Each row comes from the steps of one walk. Every step used is in the known rows, and no mark comes twice. Write the walk behind each row, first mark first.
Known rows
q-c-t-b: [ 1.44  4.03 -0.24 -0.19  0.14  2.91 -3.50 -2.18  0.24 -2.57 -0.07 -2.34
  4.57  0.71 -0.75  0.10 -2.45 -0.04 -2.00  1.23  1.43  4.25  0.94]
q-c: [ 0.18  3.41 -0.71 -0.17  0.49  2.05 -1.22 -2.40 -1.54 -0.36 -0.22 -1.26
  1.40  0.15 -1.70  0.32 -1.27 -1.37 -0.16 -0.61  1.58  3.12 -1.35]
c-g-l-t-n: [-1.11  2.45  2.66 -0.38 -0.79 -1.06 -1.06  0.01 -0.25 -2.37  0.75  0.45
  0.27 -2.67 -1.86 -1.59 -0.24 -0.03 -1.16 -1.34  0.24  3.57  1.95]
q-c-g-l: [-0.43  4.88  2.51  0.07 -0.59  0.91 -0.31 -4.41 -1.51 -0.99 -0.28  0.33
  1.73 -2.25 -3.10 -1.11 -0.50 -1.96 -1.70 -1.35  0.64  2.68 -1.39]
n-q-t-c: [-1.33  1.49  1.37 -1.04 -0.29  2.63 -0.21  0.06  0.36  0.36  1.35 -3.94
  0.08 -0.59 -0.65  0.68 -0.97 -1.80 -3.14  0.05  1.52  0.57  1.67]
t-q-c: [ 0.54  3.22  0.13 -3.06 -0.42  3.69 -2.33 -0.88 -1.64  1.22  1.02 -1.54
  1.31 -0.26 -2.06 -0.54 -0.20 -1.77 -0.67  0.32  1.27  3.51 -1.63]
c-q-t-n-l: [-1.58  0.93  2.21 -1.79 -2.56  0.84 -1.04  0.89  1.27 -1.81  0.59  0.10
 -0.89 -3.07 -2.15 -0.49 -2.13 -3.51 -4.22 -0.82  0.94  1.87  1.23]
g-l: [ 0.67  2.45  1.75 -0.85 -0.98 -0.52 -2.18 -2.51 -1.24  0.04  0.68 -0.07
  0.78 -1.02 -1.75 -0.52 -0.47 -1.00 -1.98 -1.42  1.07  1.22 -0.53]
l-n-q-c-g: [-0.39  6.04  0.28  3.00  0.65  4.18  2.16 -3.22  2.01 -2.59  0.62  0.76
  2.17 -2.08 -0.66  2.12 -1.49 -1.41 -1.79 -2.81  1.00  2.67 -1.02]
g-c-t-b: [ 2.76  3.43 -0.24  0.48  0.49  2.55 -2.36 -0.11 -0.57 -2.74  1.82 -2.13
  4.28  1.39  0.74  0.87 -2.40 -1.82 -1.29  2.33  0.54  3.19  0.47]
g-l-t-b: [-0.31  1.63  2.18 -2.56 -0.40 -0.31 -3.35 -0.99  0.08 -1.53  2.31 -2.22
  1.88 -0.10 -0.82 -1.22  0.25  0.72 -1.88  1.34  1.76  2.08  2.41]
q-t-n-l: [-1.03  1.70  1.50 -1.14 -0.62  0.19 -1.59 -1.15  0.02 -2.80  0.78 -1.23
 -1.13 -1.55 -1.27 -0.33 -0.90 -1.01 -2.99 -2.06  1.70  2.42  1.14]
t-n-q: [ 0.29  2.28 -0.30  1.69  0.39  1.31 -0.54 -1.04  0.83 -1.63  1.64 -0.02
  0.79 -1.82  0.62  1.05 -2.03 -0.26 -1.11 -3.46  1.02  2.50  0.89]
q-c-t-n: [ 1.54  3.94 -1.75  1.62  0.45  1.71 -3.91 -1.81 -0.51 -3.27 -1.80 -1.24
  2.69 -0.62 -0.72 -1.13 -3.13 -0.36 -1.12 -1.83  0.58  5.96 -0.27]
c-g-l-t-b: [-1.27  2.58  4.03 -2.13 -1.10  0.19 -0.55 -0.55  0.49 -1.81  2.42 -0.62
  1.97 -1.39 -1.76 -0.34  0.39  0.12 -1.84  1.55  1.29  1.74  3.13]
l-t: [-0.33  0.93 -0.41 -2.47 -0.44  0.22 -2.06  2.41 -0.95  0.12  1.18 -1.39
 -0.19  0.89 -0.77  0.96 -0.70 -0.67  0.06  1.00  1.44  1.54  1.85]
g-c-q: [ 0.85  2.16  0.01 -0.19 -1.23  2.09  0.54  1.70 -0.89  0.45  1.54  0.05
  1.57 -0.54 -1.14  0.93 -2.42 -5.46 -0.83  1.69  0.06  1.59 -1.54]
n-l-t: [-1.45  0.80 -0.12 -3.84 -0.51 -1.11 -2.27  0.84 -0.42 -0.46  1.72 -0.08
 -0.55  0.56 -1.01  0.28 -0.87 -0.94 -1.26  0.01  1.49  0.22  1.57]
l-n-t-b: [-0.74  3.10  2.37  1.63  0.21  2.95  1.66 -1.50  1.67 -2.75  2.38  0.01
  2.14 -0.25  0.66  2.90 -0.32  1.61 -4.28 -0.63  2.82  2.44  0.93]
l-t-q: [ 0.12  0.87  0.39 -5.34 -1.42  2.00 -3.13  3.74 -0.94  1.54  2.29 -1.65
 -0.16  0.77 -1.27  0.29  0.51 -1.39 -0.53  1.97  1.18  2.18  1.48]
t-c-g-l: [-1.62  2.52  4.38  0.07 -1.00  0.40  2.51 -2.24 -0.08  0.99  0.36  0.22
  1.43 -2.37 -3.33 -0.75 -0.31 -0.63 -2.65  0.19  0.65  1.05  0.34]
g-c: [ 1.43  2.91 -0.67  0.48  0.68  1.60 -0.02 -0.36 -2.22 -0.51  1.85 -1.19
  1.17  0.84 -0.30  1.19 -1.22 -2.88  0.52  0.58  0.72  2.10 -1.75]
t-n: [ 0.16  1.94  0.45  1.21  0.08  0.89 -0.09 -0.27 -0.22 -1.49  0.40 -0.13
  0.64 -1.19 -0.72  0.54 -1.32  0.34 -0.45 -1.71  1.36  3.55  0.58]
n-t: [-0.98  1.56  1.50 -0.96 -0.55  0.59 -0.05  0.13 -1.80  0.27  1.58  0.23
 -0.01  0.03 -0.05  2.45 -0.86 -1.27 -2.62 -1.07  1.84  0.93  0.17]
t-n-q-c-g: [-1.03  4.83  0.45  2.51  0.82  2.87  1.18 -2.92  0.56 -2.74  0.69  0.44
  1.70 -3.06 -0.67  0.42 -2.22 -1.41 -0.57 -3.45  0.58  3.84 -0.15]

Write each row's walk
[-0.35  3.45  2.29  1.26  0.03  1.99 -0.98 -3.23  2.27 -1.84  0.76 -3.26
  0.74 -1.92 -0.76 -1.04 -0.20 -0.64 -5.51 -2.14  1.07  1.58  0.22] => g-l-n-q-t-c
[-0.43  2.94  1.18  1.46 -0.14  1.91  1.27 -0.56  0.33 -1.58  1.16  0.84
  0.30 -0.17  0.51  2.87 -0.47  0.12 -3.84 -1.98  1.89  1.88 -0.39] => l-n-t
[-1.42  0.86  1.42 -2.31 -0.12 -1.06 -2.16 -0.43 -0.58  0.72  0.57 -2.24
  0.56 -0.20 -2.15 -2.45 -0.23  0.18 -1.91  1.13  1.05  1.74  1.25] => g-l-t-c
[ 0.42  3.60  1.80  1.19 -0.03  4.43 -0.24 -1.33  3.29 -3.71  2.58 -3.17
  1.83 -0.66  1.00  2.47 -0.31  0.09 -4.09 -0.79  2.44  1.97  2.06] => l-n-q-t-b
[ 0.38  2.27  0.68 -1.50 -0.77  1.98 -2.13  0.34 -0.28 -0.52  1.71 -2.88
 -0.27 -0.24  0.10  1.97 -0.86 -2.88 -2.57 -1.09  1.51  0.41  1.48] => n-q-t
[-1.78  0.51  1.86 -0.82 -1.84  1.89  2.26  1.69  1.01  2.48  0.01 -0.22
  1.35 -1.67 -2.81  0.52 -2.18 -2.53 -2.34  2.14  1.02  0.97  0.64] => t-c-q
[-0.01  2.04  1.42 -0.02 -0.48  1.54 -1.44  0.55 -0.64 -2.29  0.19 -2.48
 -0.66 -1.06 -0.91  0.26 -0.66 -0.84 -1.60 -1.05  1.48  4.00  1.34] => q-t-n
[ 1.18  3.71  1.56  1.66 -0.48  0.52 -1.08 -3.27  0.92 -1.63  0.15  0.50
  1.19 -1.38 -1.39 -0.06 -0.17  0.40 -3.04 -2.31  1.05  2.25 -1.16] => g-l-n
[-0.98  1.64  0.56  0.00 -0.16 -0.31 -0.27 -2.02  0.23 -2.03  0.86  1.40
  0.15 -1.61 -1.04 -0.06 -1.70  0.25 -1.58 -2.69  1.33  2.18  0.28] => t-n-l
[ 2.54  6.22 -1.27  2.18  0.19  1.69 -5.62 -5.32  1.76 -3.72 -0.67 -0.86
  3.66 -1.35  0.13 -1.37 -2.65 -0.98 -4.57 -4.03 -0.18  3.29 -1.45] => g-l-n-q-c-t
[-1.42  3.93  4.91  1.34 -1.06  2.21  2.42 -2.14  1.61 -1.80 -0.25 -1.56
  0.67 -2.55 -3.15 -0.71  0.69 -0.53 -4.87 -0.30  0.94  2.34  0.51] => q-t-c-g-l-n
[-0.71  4.27  1.30  0.21 -0.29  2.71  1.67 -1.83 -1.20 -0.44 -0.21  0.10
  1.55 -1.17 -2.44  1.20 -1.07 -1.90 -0.21 -0.20  1.18  2.72 -0.80] => q-c-g
[ 2.37  6.28 -0.06  2.31  0.59  2.86 -4.96 -6.11  3.17 -4.89  0.58 -1.69
  5.43 -1.39  0.57 -1.23 -2.25  0.50 -5.02 -2.65  0.76  3.99 -0.02] => g-l-n-q-c-t-b
[-0.09  6.23  2.23  2.50 -0.15  2.16  0.94 -5.11  0.68 -2.73 -0.58  0.97
  2.20 -2.59 -2.74 -0.67 -0.36 -0.68 -2.64 -2.25  0.64  3.57 -2.08] => q-c-g-l-n
[-1.64  2.89  2.92  1.79  0.05  0.71  1.15 -3.44  0.60 -0.77  0.69 -0.11
  0.96 -1.48 -1.01 -0.56 -0.09  1.02 -5.71 -1.91  1.52  2.15 -1.12] => g-l-n-t-c
[-2.36  0.85  2.07 -0.42  0.01  1.10  1.83 -0.21 -1.11  1.23  1.10 -0.72
  0.29 -0.05 -0.72  1.29 -0.93 -0.32 -3.20  0.20  2.02  1.18  0.43] => n-t-c
[ 0.85  3.49 -0.33  2.19  0.18  2.60  0.34 -1.32  2.31 -1.62  1.35  0.38
  1.44 -0.88  0.66  2.74 -1.39 -0.28 -2.26 -2.88  1.25  1.26  0.03] => l-n-q
[ 0.08  4.87  1.93 -1.05 -0.41  2.87 -2.89 -4.20 -0.57 -1.18  1.37 -0.13
  1.31 -1.52 -1.26 -1.57  0.81 -0.96 -5.26 -2.59  1.15  4.15 -3.18] => g-l-n-t-q-c
[ 0.08  4.89  3.59  1.02 -1.39  2.26 -0.12 -2.52  2.02 -2.93  1.29 -0.65
  0.57 -3.01 -0.92  0.94  0.14 -2.23 -5.11 -3.05  0.53  0.94  0.67] => c-g-l-n-q-t
[ 1.76  3.90 -1.45 -0.43 -0.18  1.75 -4.22 -1.34 -1.08 -1.22 -1.46 -1.50
  2.76  0.58 -1.15 -0.06 -2.77 -1.54 -1.32 -0.31  0.67  3.64 -0.46] => q-c-t
[-0.33  1.15  2.12 -2.45 -2.98  2.01 -0.87  3.00 -0.03  0.62  0.31 -1.73
 -0.36 -1.29 -2.23  1.21 -1.46 -4.68 -3.23  1.62  1.04  0.93  1.27] => c-q-t
[-0.88  2.36  2.86 -2.26 -1.53 -0.94 -1.24  0.31 -0.82 -0.50  1.05  0.14
  0.17 -1.34 -2.24 -0.43  0.18 -1.57 -1.40  0.18  0.37  1.17  1.79] => c-g-l-t
[-0.03  4.55  3.28 -2.75 -1.57  2.59 -1.56 -3.09 -1.47  0.49  0.98  0.13
  1.81 -2.46 -3.50 -1.87  0.49 -2.48 -2.11 -0.46  0.29  3.15 -1.74] => t-q-c-g-l
[-1.08  0.50  0.70 -6.57 -1.45  0.57 -3.46  2.02 -0.49  1.07  2.86 -0.30
 -0.62  0.28 -1.58 -0.43  0.12 -1.45 -1.79  1.00  1.17  0.72  1.37] => n-l-t-q
[ 2.29  2.09  0.49 -3.68 -2.29  2.49 -4.32  2.48 -0.51  1.15  0.53 -0.69
  2.02  0.34 -1.05  0.79 -1.42 -1.69 -2.33  0.95  0.26  2.42  0.90] => c-t-q
[-0.46  1.31  2.07 -0.52 -2.45  2.04 -0.77  2.64  0.65 -1.13 -0.01 -1.39
 -0.37 -2.73 -1.94  0.22 -1.81 -3.40 -2.90  0.17  0.87  3.39  1.57] => c-q-t-n
[-0.52  1.30  2.26 -3.85 -1.43  2.38 -1.20  1.52 -1.86  1.85  2.78  0.04
 -0.10 -0.30 -0.47  1.64  0.24 -1.80 -3.22 -0.11  1.60  1.45 -0.10] => n-t-q
[-1.05  4.25  4.33  1.59 -1.22  0.70  2.07 -2.61  0.36 -2.14  1.10  2.59
  0.69 -2.63 -1.07  1.40  0.18 -0.59 -5.13 -2.78  0.89  1.51 -0.54] => c-g-l-n-t
[-0.68  2.14  3.61 -5.16 -2.47  0.72 -2.27  1.74 -0.81  0.94  2.31  0.08
  0.23 -1.53 -2.64 -1.01  1.24 -1.97 -2.04  1.10  0.13  1.70  1.44] => c-g-l-t-q
[-1.16  4.08  1.49 -1.69 -0.44  0.07 -2.17 -2.07 -1.45 -1.17  0.23 -0.80
  0.95 -1.40 -2.75 -1.73 -0.22 -1.89 -1.05 -0.16  0.48  2.87  0.10] => q-c-g-l-t
[-1.44  4.45  5.62  1.81 -0.92  1.79  2.61 -3.51  1.73 -3.28  2.38  1.59
  2.47 -2.66 -0.72  1.59  0.43  0.87 -5.67 -1.48  1.89  1.97  0.80] => c-g-l-n-t-b
[-2.18  2.06  3.64  1.11 -1.74  1.17  1.59 -1.40  2.07  0.09  0.43  1.33
  1.30 -3.01 -2.01 -0.70 -1.33 -1.52 -6.94 -0.77  0.87  1.46 -0.87] => g-l-n-t-c-q
[-0.37  3.57  3.57  1.50 -0.13  1.42 -0.14 -3.99  1.40 -3.12  2.43  0.11
  2.28 -1.41  0.12  0.72  0.33  1.66 -5.71 -1.75  2.36  2.38  0.22] => g-l-n-t-b
[ 0.16  3.88 -1.30  0.29  0.92  2.55 -1.82 -2.97 -0.57 -0.61  0.97 -1.41
  1.59 -0.42 -0.26  0.70 -1.90 -2.06 -0.89 -2.14  1.27  1.83 -0.98] => n-q-c
